Each row was made from one walk, in order. Every step used is in the known rows, and no mark comes twice. Write each row's walk.
Known rows:
C-A-S: [ 2.74  0.57  0.16 -1.11 -0.28 -0.82  0.37 -1.62  0.83 -1.90 -2.63  0.00
  1.48  4.10 -1.47  1.41  3.38 -3.54 -0.06  1.21]
S-A-C: [ 3.17 -1.14  0.86 -0.70 -1.67  2.84  0.88 -2.49  3.66  0.37 -0.52  1.48
  0.27  4.60  0.18  7.84  2.45  0.14  1.45 -0.92]
F-N-S-A: [ 0.88  0.18  1.13 -3.16 -3.07  1.20  1.38 -3.58  4.37 -2.26 -0.09  0.79
 -0.31  3.30 -0.40  1.58 -2.67 -0.53  0.99 -3.57]
U-A-C-N-S: [ 1.54 -3.03 -2.30 -0.30  1.82 -1.87  2.01 -0.74 -1.05 -3.46 -2.34  1.08
 -0.23  1.06 -0.39  2.38  5.27 -0.98  0.71 -1.58]
S-A-U-N-F: [ 2.06  1.14 -2.38  1.74 -1.80  3.33  1.51 -1.28  4.40  2.87  0.81  0.75
 -1.14  5.53 -0.97  6.63  0.66 -0.30  2.10 -0.92]
C-A: [ 3.51 -0.57  2.00  0.83 -0.07 -1.59 -0.39 -3.49  1.11  1.31 -1.33 -0.82
  0.62  3.72 -1.54  0.15  1.22 -3.07  1.18  1.41]
C-N: [ 2.68  1.85  2.26 -1.34 -0.13 -1.72 -1.31  1.36 -0.25 -0.52 -1.21 -0.08
 -0.88  2.89 -2.42 -2.23  0.05 -0.68  2.80 -0.72]
N-U: [ 3.19 -2.19 -1.46 -0.01 -0.14  0.98 -1.30 -1.85 -0.66  3.01  2.38  0.77
  1.09  2.40 -1.04 -0.77 -2.81 -1.98  4.56 -0.61]
A-C-N-U: [ 0.88 -2.09 -3.73  0.11 -0.40 -0.60 -0.49  2.04 -3.32 -3.43 -1.37  1.59
 -1.76  3.96 -0.74 -0.61  1.64  0.49  2.43 -0.29]
U-N: [ 2.66  0.42  2.23  3.56  0.88 -1.81  0.02  2.21  2.31 -0.34 -0.82  0.82
  0.89  2.34 -3.30  0.59  4.44 -0.72  2.99 -4.00]
C-N-F-A-U: [-0.02  0.20 -3.25  1.54 -2.27 -1.15  1.08  0.78  1.47 -1.52 -1.04 -0.65
 -1.73  2.68 -1.53 -3.56 -3.58 -0.10  1.79  0.52]
U-N-F-A: [ 0.21 -1.16 -1.20  6.02 -0.69 -1.87  2.16  0.57  4.17 -1.63 -0.68 -0.14
  0.94  1.34 -2.55 -0.71  1.43  0.16  1.92 -3.64]
U-N-F: [ 1.23  0.00 -1.04  5.13  0.45 -1.44  1.81  0.63  2.67 -1.32 -0.04 -0.03
  0.81  1.33 -2.45 -0.22  2.30  0.68  3.11 -4.78]
S-A-C-N: [ 2.11  0.28  0.48 -1.61 -1.36  2.18  0.25 -1.85  1.65 -0.40 -1.13  1.02
 -1.02  5.36 -0.25  6.58  2.75  0.67  1.13 -0.74]
U-N-S: [ 1.68  2.27  0.07  0.67  1.59 -1.52  0.37  0.95  2.40 -2.43  0.07  0.24
  0.03  2.98 -2.69  1.17  2.50 -0.29  2.61 -5.88]
A-C-N-S: [ 1.04 -0.25 -2.88 -1.71 -0.20 -1.03  0.35  2.06 -1.14 -5.92 -1.94  1.26
 -2.06  3.89 -0.56  0.51  1.34  0.85  1.64 -1.95]
N-U-A: [ 2.75 -3.85 -2.25  0.60  1.41  0.25 -0.24 -3.43 -1.54  3.15  1.64  0.73
  1.49  0.98 -0.78  0.73  0.30 -2.67  3.52 -0.48]
C-N-S-A-U: [ 1.29  4.53 -1.67 -4.74 -0.33  0.70 -0.69 -0.66  0.39 -1.12  0.03 -0.48
 -2.88  5.66 -1.34  1.58 -2.00 -0.12  1.90 -1.74]
S-A-F: [ 3.58  0.76  0.58  1.34 -1.95  3.09  2.73 -2.41  4.74  1.57  2.57  0.61
  0.39  3.51 -0.07  4.60  2.37  1.04  1.11 -0.77]

Which walk is each row?
[ 1.30 -3.37 -1.71  3.97 -3.07 -0.33  3.04 -2.46  6.32 -0.80  0.19 -0.40
  1.81 -0.13 -0.41 -1.44 -4.81 -0.60  1.89 -0.67] : N-F-A
[-0.08 -5.31 -2.10  1.18 -2.00 -0.22  1.19 -2.15 -0.80 -1.30 -0.77  1.92
  0.21  1.55 -0.43 -1.52  0.34 -1.54  1.63 -1.10] : F-N-U-A-C
[ 1.96  1.13 -4.72  1.96 -0.53  0.35  1.01  4.22  2.69 -0.62  0.32  1.48
 -2.08  4.75 -2.20  1.02 -0.24 -1.54  3.01 -1.63] : A-U-N-S
[ 3.38 -3.55 -1.09  4.23  0.95 -1.13  4.34 -0.80  2.01 -0.47  0.92  0.96
  1.52 -1.11 -0.59  0.06  5.88 -0.91  0.90 -0.64] : U-A-F
[ 0.82 -0.04 -3.13  0.17  1.19 -1.13 -0.12 -0.33 -4.21  0.15  0.86 -0.14
 -1.43  2.52 -1.62 -3.18  1.59 -0.32  2.34 -0.19] : C-N-U-A-F
[ 2.16  0.00  0.48  1.46 -3.21  2.91  3.25 -2.62  4.73  0.48  1.87  0.89
 -0.09  3.65 -0.06  3.33  2.09  1.19  0.35 -1.01] : S-A-F-N
[ 1.97 -4.25 -1.20  4.33 -0.32 -1.32  4.86 -0.94  1.94 -1.71  0.29  1.26
  1.07 -1.06 -0.48 -1.15  5.52 -0.74  0.11 -0.93] : U-A-F-N
[ 1.61  0.04 -1.12 -1.90 -1.17  2.64 -0.16 -2.49  0.15  0.27 -0.29  0.97
 -1.26  5.76 -0.06  6.11  2.02  0.65  1.52 -0.55] : S-A-C-N-U
[ 1.57 -5.18  0.04  3.05 -3.42 -1.15  1.56  1.21  5.16 -2.73 -2.46  1.71
  1.06  1.92 -0.77  0.27 -0.34 -1.85  0.23  1.36] : F-A-C
[ 0.68 -1.71 -2.71  3.33 -3.07 -0.67  1.39  2.76  5.86 -0.80 -1.04  1.09
 -0.71  3.61 -2.10 -0.28 -1.98 -2.73  0.71  0.74] : F-A-U-N-S
[-0.25 -0.54 -2.12  5.05 -0.80 -1.47  2.62  1.38  3.95 -3.22 -1.27  0.30
  1.34  1.56 -2.47 -0.04  2.48 -0.08  1.32 -3.69] : U-N-F-A-S
[ 1.75 -2.05 -1.36  4.84 -3.27 -0.25  4.41  1.91  3.26 -3.34  1.81  1.55
 -0.13  0.82 -0.72 -4.51  1.69  1.33  0.82 -0.99] : A-F-N
[ 0.45 -3.67 -0.50  2.15 -3.17 -1.80  0.98  1.90  3.22 -3.53 -3.04  1.21
 -0.18  2.73 -1.20 -0.97 -0.02 -1.24 -0.04  1.51] : F-A-C-N
[ 2.68  2.86 -1.66 -3.08 -0.69  2.48  2.40 -3.52  4.50 -1.48  3.07 -0.10
 -0.34  3.90  0.26  4.27 -1.31  0.83  1.26 -3.56] : N-S-A-F
[ 1.13 -0.73 -2.79  2.73 -2.86 -0.03  4.65  1.02  3.14 -4.77  2.44  1.15
 -0.69  1.42 -0.35 -4.19  0.31  1.63  0.56 -2.35] : A-F-N-S
[ 1.46  0.12 -1.18 -0.89 -1.59  2.39  1.12 -2.58  1.83 -0.80 -0.79  0.57
 -1.05  4.91  0.22  6.22  1.77  1.42  1.20 -1.10] : S-A-C-N-F
[ 1.59  4.63  0.30 -5.18  0.17  0.18 -0.90 -1.84  0.37 -1.39 -0.04 -0.85
 -1.94  4.84 -1.42  1.51 -1.37  0.23  1.85 -2.66] : C-N-S-A
[ 0.87 -1.44 -2.76  3.53 -1.66 -1.12  2.22 -2.73 -0.76 -1.03  0.78 -0.41
 -0.79  3.85 -0.76 -3.85  2.00 -1.00 -0.25  1.72] : C-A-F-N-U
[ 2.14 -3.80 -4.40  2.69  1.04  0.43  1.62 -2.44 -1.78  1.92  3.01  0.84
  0.94  0.73 -0.41 -0.92  1.61 -1.32  2.77 -0.24] : N-U-A-F
[ 1.60 -3.33 -2.17  2.95  0.02 -1.17  4.95 -1.55  2.01 -2.62  0.71  1.02
  0.71 -0.72 -0.25 -0.84  4.51 -0.45 -0.03 -1.82] : U-A-F-N-S
[ 1.93 -3.88 -1.18  1.13  1.51 -2.05  1.88 -0.24 -1.08 -2.56 -2.76  1.34
  0.16  0.72 -0.64  2.03  6.33 -1.23  0.87 -0.61] : U-A-C-N
[ 2.75  1.35 -0.82  1.03 -1.55  3.19  0.57 -0.50  4.36  3.28  0.44  1.13
 -1.06  5.97 -1.37  6.97  1.78 -0.98  2.09 -0.54] : S-A-U-N
[ 1.22 -0.02 -1.66 -1.28  1.46 -1.30 -1.42 -1.05 -4.04  1.01 -0.04 -0.20
 -1.02  2.72 -1.81 -2.10  0.66 -1.31  2.84 -0.30] : C-N-U-A
[ 0.78 -2.61 -2.99  2.76 -3.21  0.22  3.66 -1.16  6.12 -3.05 -0.69  0.17
  2.35  0.15 -0.40 -0.47 -3.41 -0.92  1.02 -0.85] : N-F-A-S
[-0.04 -4.01 -2.00  1.98 -2.98 -1.35  0.42  1.23  1.65 -2.86 -2.25  1.18
 -0.47  3.12 -1.11 -1.40 -0.81 -1.31  0.32  1.70] : F-A-C-N-U
